What can hang from each mark
D: A J N R
J: D X
R: E
E: M R
X: W
A: D X
W: X
M: D
N: D

Each row was made from one small tree. Brackets hold a mark, then the marks that hang from it, in alphabetical order. Every link used is in the known rows. Write each row's tree.
Known rows
{D {A {X W}} J N {R E}}: [ -9.1  23.7  26.4  39.9 -17.3   3.9 -30.8  24.4  14.9  55.2  14.5 -35.0
  26.9  71.7   2.3  36.0   8.0  65.8  12.8  11.4  21.7  37.0]
{A {D J N R} {X W}}: [ -9.4  13.2  -1.6  45.7  -9.6  -0.7 -32.2  14.1  22.7  55.2  18.2 -30.5
   9.3  58.5 -30.9  14.1  16.1  58.6 -11.3   6.3  35.5  24.8]
{J {D N {R E}}}: [  3.2   1.5  18.1  11.1 -11.5   1.1 -47.2  31.0  15.8  27.0 -13.0   1.1
  28.4  26.6 -39.0  36.0  12.2  32.1 -15.7  -2.1 -10.7  32.2]
{D {A X} J N {R {E M}}}: [ -3.5  36.5  47.4  21.4 -11.4   5.6 -29.4  25.9  12.5  39.9   3.8 -17.2
  31.9  59.2   6.7  35.9  -3.0  67.3  23.5  15.0  10.8  51.0]
{M D}: [  3.0   7.8  29.6   0.8  -3.9   7.5 -26.1 -16.2 -10.2  21.6  -9.6   5.9
   3.9  40.7 -11.7  28.8 -24.9  -6.8 -10.5  -8.1 -10.5  10.4]
{W X}: [  7.5  13.3  -7.3  10.1   6.7   0.7 -31.4  -8.6  -0.2  16.3 -16.6   5.4
  -4.8  21.8 -14.4   3.9  -8.6  -0.4 -28.2  -6.3  -1.4  -5.4]
{A {D R}}: [  5.9   2.3  -6.2   9.5   1.2 -10.2 -31.9   2.9   8.1  24.4 -28.7  12.1
  13.8  27.2 -30.9   9.6  16.6  26.2 -12.4   2.7   5.8  10.4]
{E {M D} R}: [  0.2  33.8  38.3  -3.3  -3.3   3.5 -21.6 -15.1  -6.5  -6.0  10.2  38.2
  16.5  41.7   2.9  27.4  -9.0 -15.2   0.8  -5.6 -29.9  34.3]
{R {E M}}: [ -2.5  29.5  22.0   4.3  -1.5   5.3 -16.2   9.2 -12.7  -7.1 -32.7  25.1
  19.8  30.1   9.7  15.1   4.6   0.0   4.5   4.7 -27.9  18.6]
{D A {R E}}: [  6.4  11.0  24.7   5.4  -5.0  -5.0 -30.5  16.7   0.4  24.4 -31.4   7.6
  30.5  39.9   2.9  31.9   9.0  35.0  13.7   7.4  -7.7  22.5]
{D A {J X} N {R E}}: [  2.3  27.0  47.8  26.9  -7.2   4.5 -45.6  27.8  10.7  52.6  -6.4 -22.7
  21.3  59.0  -8.7  35.4 -10.3  63.8   3.8  16.4   9.8  38.5]
{E M R}: [  0.2  30.6  13.8  -0.5   7.6  -5.3 -11.8  -2.5  -4.7  -4.5  -7.4  34.6
   9.1  28.4   6.4  13.3   5.5  -8.2  -0.3   0.9 -21.0  29.0]
{A {D N {R {E M}}} {X W}}: [-16.0  38.0  -0.6  42.9 -14.1   0.1 -32.9  31.0  15.2  12.8  14.5   3.7
  33.8  52.5 -26.1  12.0  49.6  48.2  -8.3   4.2  -7.4  35.3]
{D A J N R}: [  8.7   0.1  36.3  11.3   3.9  -0.7 -40.0  16.9  16.3  57.5  -8.7 -27.2
   7.9  48.9 -12.0  43.9 -13.2  52.4  17.4  13.9  30.1  36.8]
{N {D J R}}: [  6.9 -22.6  46.0  20.1  -6.0  -6.5 -27.1  13.0  14.7  52.5 -13.8  -5.7
  16.2  32.1 -12.9  18.6 -12.7  25.5   3.4   9.6  -1.4  25.5]
{R E}: [  2.7  11.1  13.7  10.2  -7.4   3.1 -19.8   6.1 -13.3   4.2 -39.6   8.9
  11.6  29.4   7.1  16.9  -5.8   4.7  -0.6   0.4 -17.6   9.6]
{R {E {M D}}}: [ -3.0  32.8  45.9   0.7 -10.7  13.6 -25.2  -1.6 -14.3  -7.2 -15.0  27.7
  29.3  43.3   6.3  28.8 -10.6  -5.8   4.9  -2.0 -36.0  24.6]
{J {D A N} X}: [ -4.9  28.4  16.4   7.8  14.1   5.2 -30.4  19.1   9.1  54.6   6.6 -24.8
 -11.0  49.0 -47.6  20.4 -22.6  40.0 -49.8 -10.5  25.3  20.2]
{M {D {J X}}}: [ -5.2  29.1  50.2  14.4  -5.3  15.5 -30.8 -19.8  -6.2  45.4   2.1  -7.3
  -0.9  57.3 -10.5  20.0 -45.1   7.9 -22.1  -1.3   3.2  12.1]
{M {D {A {X W}} J N R}}: [ -9.8  20.5  44.0  33.1 -12.2   8.9 -36.6   2.3  21.0  71.7  44.3 -38.5
  18.3  81.3 -17.0  46.4 -11.2  55.3   3.9   2.3  29.8  39.4]
{M {D N R}}: [  6.5  -4.0  37.8  14.9  -8.2   3.6 -51.6   3.1  10.5  35.5  12.5  -3.1
  17.6  41.0 -35.1  48.7  -2.1  18.5  -4.1   0.0 -13.3  36.7]

Which tree is each row?
[-11.4  17.6 -20.2  38.8  -1.5   0.6 -17.2  11.7   6.0  31.1  13.6 -25.7
 -10.6  53.3 -34.6   3.6  12.9  36.0 -29.0  -8.1  23.5  12.6]
{A {D N} {X W}}
[  0.0  20.8  15.9  27.3   3.4   6.7 -34.5  10.4   4.8  40.9  -8.9 -25.0
 -15.3  50.2 -33.2   6.2 -23.5  42.8 -25.2   4.9  29.8  18.2]
{A {D {J X} N}}
[ -9.1  38.3  25.6   9.5  -6.8   3.0 -33.3  34.4  17.8  34.5  11.0  -5.3
  35.7  45.9 -27.5  32.1  11.0  60.0 -13.6  -3.0   3.4  46.6]
{J {D {A X} N {R {E M}}}}
[-15.8  10.2  36.6  41.9   1.4   2.3 -15.3  12.5   6.1  57.3   9.8 -18.3
  -5.3  57.0 -13.2  -2.1 -14.7  15.0 -30.8   1.9   4.0   8.1]
{N {D {J {X W}}}}
[-12.2  28.4   4.6  42.9   3.0   6.9 -31.6  14.0   8.5  43.7   7.2 -28.3
 -13.6  62.3 -33.7   4.3  -2.7  38.1 -30.7   3.8  32.5  12.4]
{A {D {J {X W}} N}}
[ -0.8  19.4  14.4  25.1 -22.4  -0.2 -26.2   6.8   6.2  30.7 -25.6  -4.2
  29.4  44.3  -4.1   7.3   0.7  53.5   1.8   6.7  11.7  18.4]
{A {D J {R E}} X}
[ -2.6  20.0  18.3  12.1 -13.2   0.4 -34.9  32.0  17.9  48.5   3.9 -20.0
  28.6  45.4 -30.8  33.3   0.1  63.2 -17.9  -7.6  11.9  35.9]
{J {D {A X} N {R E}}}
[ -9.8  27.8  28.5  38.3   7.3   1.6 -41.1  18.7  21.8  73.0  21.7 -31.8
   5.5  69.0 -22.1  30.2   6.8  54.6 -13.6  14.3  28.4  30.7]
{D A {J {X W}} N R}
[  9.6   5.3  45.2  14.8  -9.6   2.5 -42.0  27.1  11.1  40.7 -19.2 -20.5
  24.8  50.5   1.0  46.4  -9.1  57.4  29.8  17.5  13.3  39.8]
{D A J N {R E}}
[  2.0  20.3  64.6  21.7 -27.5  12.7 -41.0  10.6  10.4  52.5  15.5 -28.2
  32.7  70.5  -1.5  51.0 -28.0  64.1  20.4   5.6  10.4  47.2]
{M {D {A X} J N {R E}}}
[  6.5 -12.1  46.1  16.4 -10.6  -9.6 -26.3  31.3   6.6  32.8 -23.8   2.4
  32.4  40.1  -4.1  23.2   4.1  38.3  12.0   4.9 -17.8  29.8]
{N {D A {R E}}}
[  9.5   3.0  44.8   7.2  -2.3   2.6 -48.3   6.2  11.2  47.9  12.7 -12.3
  17.6  53.6 -28.1  53.3  -9.4  37.5   5.3  -0.9   5.4  39.9]
{M {D A N R}}
[-13.5   7.2  29.1  41.2 -17.2  -6.7 -15.1  30.1  11.2  47.3  11.1 -10.8
  35.0  59.0  -1.3  13.5  19.7  48.1  -4.0  -1.5 -10.3  26.0]
{N {D {A {X W}} {R E}}}
[ -1.9   1.1  47.8  18.5  -9.8  -5.4 -28.4  31.7   6.4  11.9 -18.1  27.6
  40.5  27.7  -6.1  15.7  20.7  15.3   5.7   7.8 -44.2  36.1]
{N {D {R {E M}}}}
[-14.8  20.2  -2.8  25.0   0.6  -2.8 -29.9  24.1  26.7  67.9  32.9 -29.6
  13.0  56.8 -45.7  28.8  16.3  54.7 -34.4  -9.9  30.2  28.0]
{J {D {A {X W}} N R}}
[  4.9   8.7  39.9  10.1 -20.3   4.9 -42.8   0.1  -0.4  17.6 -14.1  20.0
  40.3  39.7  -7.6  37.3   1.7  10.1   5.5   0.3 -35.2  23.7]
{M {D {R E}}}
[ -9.8  29.7  16.3  50.2 -14.5   5.0 -48.6  30.5  16.9  39.2   2.2 -13.2
  22.7  62.8 -28.9  15.1  24.3  54.7 -15.8  12.8   9.3  24.5]
{A {D {J {X W}} N {R E}}}
[  0.1  26.1  27.7  10.4  -9.5   0.9 -33.6  16.0   5.9   7.7 -36.7  21.6
  37.2  39.4  -0.9  13.7  10.8  36.7  16.2  17.3  -2.4  26.2]
{A {D J {R {E M}}}}
[ -3.5  44.9  46.0   7.9  -4.6   6.7 -21.5  -1.4   1.6  17.4  43.4   1.4
   8.9  63.1  -3.3  36.9 -18.2  29.3   3.4 -10.3  -1.4  55.3]
{E {M {D {A X} N}} R}
[-12.6   1.5  20.3  36.3  -3.8 -11.7 -12.2  19.8  17.0  64.4  23.6 -17.5
  18.1  56.5 -16.3  10.1  15.9  43.5 -17.6  -5.0   7.9  22.3]
{N {D {A {X W}} R}}
[  8.3  -1.1  22.3  22.1 -12.3  -1.6 -44.3  26.4   6.9  18.5 -17.0   1.0
  26.1  30.0 -16.7  34.8  18.7  30.5   5.7   7.8 -20.6  33.4]
{D N {R E}}
[-13.4  33.2  30.6  26.2 -21.6   4.5 -27.4   2.1   3.6  40.2  19.3  -3.5
  40.7  70.8   1.0  33.3  11.0  36.8   1.4  -6.0  -8.7  23.2]
{M {D {A {X W}} {R E}}}
[ -1.7  13.9  10.2   8.3   0.1  -2.5 -31.8  19.3  22.8  65.5  15.2 -26.6
  11.4  44.1 -44.6  31.1  -3.0  59.0 -30.0 -10.2  28.7  34.1]
{J {D {A X} N R}}
[ -1.7  21.9  41.0   1.5  -1.6   2.8 -37.4  -8.5   4.8  20.5   2.6  27.6
  30.7  37.5 -16.5  34.4   6.7   1.4  -2.0   1.9 -25.7  30.2]
{E {M {D R}}}
[ -8.3  20.2  46.9  21.0 -11.1  -4.9 -14.4  31.9   8.1  31.7   0.0   5.5
  41.1  46.0   1.4  12.9  10.4  47.8   5.5   1.9 -19.3  41.3]
{N {D {A X} {R {E M}}}}
[-13.0  26.6   2.9  40.6 -22.5  -0.9 -23.5  10.6  11.6  34.5  -8.7  -7.5
  29.7  58.1  -3.1   3.8  20.4  48.9  -1.7   7.7  13.4  12.7]
{A {D J {R E}} {X W}}
[-13.0  34.9  50.5  31.2   0.8  16.7 -35.4   2.3   5.3  62.1  33.7 -35.9
  -3.8  85.1 -16.6  36.2 -30.4  35.4 -14.6   0.6  27.1  25.4]
{M {D A {J {X W}} N}}
